Each row was made from one walk, in order. Every step used is in the known rows, and no mark comes twice. Write each row's walk.
Known rows:
p-v: 12,-35,14,-10,9,6,1,-7,-1,-27,1,8,21,7,3,-15,-9,-7,-28,3,-6,32
p-g: 12,-14,6,-7,-5,-14,-18,10,6,6,-16,-9,-33,-21,-9,9,-5,4,-5,8,4,-17
g-v-w: -21,16,-16,5,23,8,-15,-14,-5,21,-28,7,-13,-3,29,0,-5,7,9,-20,-35,16
p-v-h-g: 27,-51,-15,1,0,7,-2,7,-8,-35,35,-11,29,7,-11,-28,-7,17,-16,18,-6,20
w-g-v-j: 29,11,-16,-17,18,10,-13,-33,-24,-9,-14,18,-28,4,5,23,-10,-6,1,20,-19,13
g-v-j: 26,-7,-6,-2,27,3,3,-19,-37,2,-28,5,8,0,25,11,-8,-2,7,-9,-13,16
h-j-v-p-g-w: 20,-20,50,4,28,-3,27,-32,-22,-20,-17,6,19,-1,-19,-7,6,-24,-35,-18,-7,34
p-g-v-h: 30,-28,-13,-10,-6,-5,-24,-5,-6,6,-17,-15,-26,-25,1,-3,9,14,8,8,-15,-24
v-w: -40,22,-4,6,9,-2,-13,18,1,20,-8,6,-12,13,4,0,-9,-2,2,-16,-22,19
g-v: 11,-1,-13,-1,17,10,-4,-28,-6,5,-23,3,-4,-13,25,1,1,8,7,-7,-18,1
j-v-h-g: 6,-40,-1,6,-10,14,2,3,-4,-30,30,-20,29,-15,-18,-16,8,5,-5,8,-13,15
v-j-g-w: 32,6,7,16,-3,-22,2,-7,-39,15,-18,-20,-15,1,-6,25,-13,-8,3,9,4,25
v-j: 17,-7,8,-2,14,-8,9,11,-40,-2,-6,3,16,17,-1,14,-12,-12,0,-2,6,17
w-v: -2,-9,22,13,28,-3,-3,-17,-5,12,0,11,4,6,19,-23,-10,6,-19,-12,-13,39
h-g: 8,2,-28,19,14,-2,-1,9,2,-4,23,-15,-8,-12,-3,4,-22,31,5,12,9,-3
j-g-p-v-h: 32,-47,19,20,-5,-15,4,-11,-15,7,2,-19,-11,-5,-1,-11,18,-5,-7,23,9,12
j-v-p-g: 7,-32,32,-4,16,-7,4,0,-21,-26,-23,5,18,-30,-10,-5,5,-20,-22,8,-9,22
p-g-w-v-h: 24,-15,6,10,5,-7,-26,-16,-7,21,-7,-26,-31,-6,-19,-17,8,14,-10,7,-15,22
g-w: 8,19,-9,13,4,8,-5,-25,-4,12,-6,-22,-11,10,-18,-2,11,5,1,3,-8,25
p-g-w-v-j: 26,-8,16,11,23,-14,-19,-15,-21,23,-24,-19,-32,-3,-11,-1,-8,5,-15,1,-8,37
v-p-g-w: 26,0,-2,8,25,-20,-6,-1,-34,5,-26,-6,-11,-14,-19,-4,5,2,-5,21,-1,8
p-v-j: 27,-41,19,-11,20,-1,7,2,-33,-29,-5,11,34,20,2,-4,-18,-16,-28,0,-1,45
w-g-v-h-j: 31,2,-13,-18,3,17,-7,-44,-7,-15,8,14,-21,8,-6,1,7,2,-1,14,-25,-3
h-g-v: 16,0,-38,19,26,5,-4,-13,-2,0,4,-13,-12,-22,18,4,-20,36,11,6,-5,-3
w-v-h-g-p: 16,-35,0,34,34,0,0,-10,-21,14,33,-12,12,13,3,-41,7,27,-6,4,-8,34

Which walk is each row?
21,-14,-4,-7,8,-6,-22,-11,2,10,-34,-6,-37,-32,11,10,-3,10,0,3,-9,-16 : p-g-v
28,-52,28,12,44,2,18,-10,-42,-4,-7,3,24,30,-3,-13,14,-21,-21,5,14,47 : g-p-v-j
24,-32,-29,26,8,3,4,10,-20,2,41,-28,8,9,-21,-22,21,26,17,21,8,-9 : v-h-g-p
27,-6,12,7,-5,-26,5,9,-36,6,-14,-7,-8,-5,5,27,-20,-11,3,7,9,9 : v-j-g
14,-2,-1,21,12,7,-10,-32,-16,18,10,-22,4,19,-13,-34,16,13,-5,-2,-25,49 : g-w-v-h
29,-1,-3,15,6,-23,0,-20,-22,11,-34,-3,-19,-37,28,11,-7,5,6,15,-10,-5 : j-g-v-p
0,-24,-12,32,47,3,3,5,-11,4,16,-12,-3,11,-3,-14,-8,19,-10,10,7,35 : h-g-p-v-w
-4,-1,-6,-4,14,-7,-30,0,2,23,-39,-4,-44,-24,14,9,-9,8,3,-7,-23,-4 : p-g-v-w
3,-20,53,-2,11,9,31,-29,0,-25,0,13,26,6,-5,-5,0,-26,-31,-31,-4,27 : h-j-v
23,-23,39,30,38,-22,8,-17,-42,27,-12,2,-4,9,21,-7,-11,-6,-17,-4,1,53 : w-v-j-g-p
23,-52,2,-12,-8,8,-2,1,-9,-32,20,-2,34,14,-10,-31,7,-2,-18,10,-11,22 : p-v-h
33,-32,17,-7,21,14,7,-37,-15,-21,21,15,-9,34,-26,-15,21,-15,-24,23,-3,26 : w-g-p-v-h-j
21,-2,-13,4,37,-1,5,-22,-34,-2,-30,15,14,-14,25,-7,3,4,4,3,-18,6 : g-v-p
12,11,-22,38,34,2,-6,-22,-5,14,17,-27,-14,-1,-4,-13,-18,38,-5,7,-6,42 : h-g-w-v
7,9,25,13,9,-14,14,-30,-2,16,-22,7,-23,-5,23,11,-16,-4,-10,-28,-14,7 : h-j-g-v-w
11,-24,27,2,19,-4,1,-12,-24,-18,-26,-5,12,-25,-19,-6,11,-18,-21,10,-13,34 : j-v-p-g-w
-34,35,-12,-7,7,4,-25,4,6,11,-1,17,-39,14,-8,11,-12,-5,-1,6,-29,20 : v-w-g
21,0,-2,11,-11,-15,-7,-25,1,15,-27,-12,-33,-37,28,18,-8,8,9,7,-10,-10 : j-g-v
-18,2,44,-8,16,12,15,-27,4,-18,-1,24,2,15,-11,2,-6,-28,-32,-28,-24,40 : h-j-v-w-g
17,7,13,22,35,0,-2,-32,-33,20,-10,-12,2,24,-3,-13,-4,2,-14,-9,-16,68 : g-w-v-j
-33,-5,25,0,19,18,-9,-14,0,-4,-6,10,-11,5,-13,2,13,-27,-17,0,-27,49 : j-v-w-g-p
20,-1,36,11,-7,-20,24,-22,1,2,-4,3,-14,-3,3,11,-13,-8,-15,-16,8,-3 : h-j-g
-4,14,-6,15,-5,-15,-16,-12,0,28,-32,-8,-41,-29,30,17,-14,6,10,-2,-24,3 : j-g-v-w
16,-46,23,12,36,7,13,-17,-17,-2,-2,1,14,20,-2,-22,22,-12,-20,7,10,36 : g-p-v
17,16,-20,-16,9,16,-18,-40,2,-7,-9,16,-38,-8,6,15,-3,2,1,22,-23,1 : w-g-v
21,-20,9,-6,26,15,-5,-32,-8,-13,7,14,-23,19,-16,-3,14,-13,-21,33,0,29 : w-g-p-v
33,-3,27,13,17,-20,26,-36,-21,1,-23,11,-5,-12,20,6,-10,-5,-12,-15,-3,1 : h-j-g-v-p
17,-3,13,11,16,-9,-23,-21,-1,24,-20,-20,-39,-11,-11,-7,-2,11,-15,3,-11,28 : p-g-w-v
33,-19,1,-8,16,-11,-16,-4,-24,9,-38,-4,-27,-22,11,18,-12,2,1,1,-6,-5 : p-g-v-j
35,-30,3,-8,0,-5,-10,-15,-7,3,-16,-8,-21,-16,1,-5,6,9,-1,-4,-12,-22 : p-g-v-h-j
33,-13,10,12,-24,-9,12,-19,-13,2,18,-21,-1,11,-21,-11,14,3,1,-2,-6,-2 : v-h-j-g-w
1,-41,17,-7,-19,15,2,-3,-5,-27,16,-10,34,-7,-17,-18,22,-14,-8,0,-19,17 : j-v-h
30,-31,51,19,17,-14,31,-33,-10,0,-5,3,-5,10,3,-3,2,-16,-28,-11,14,19 : h-j-g-p-v
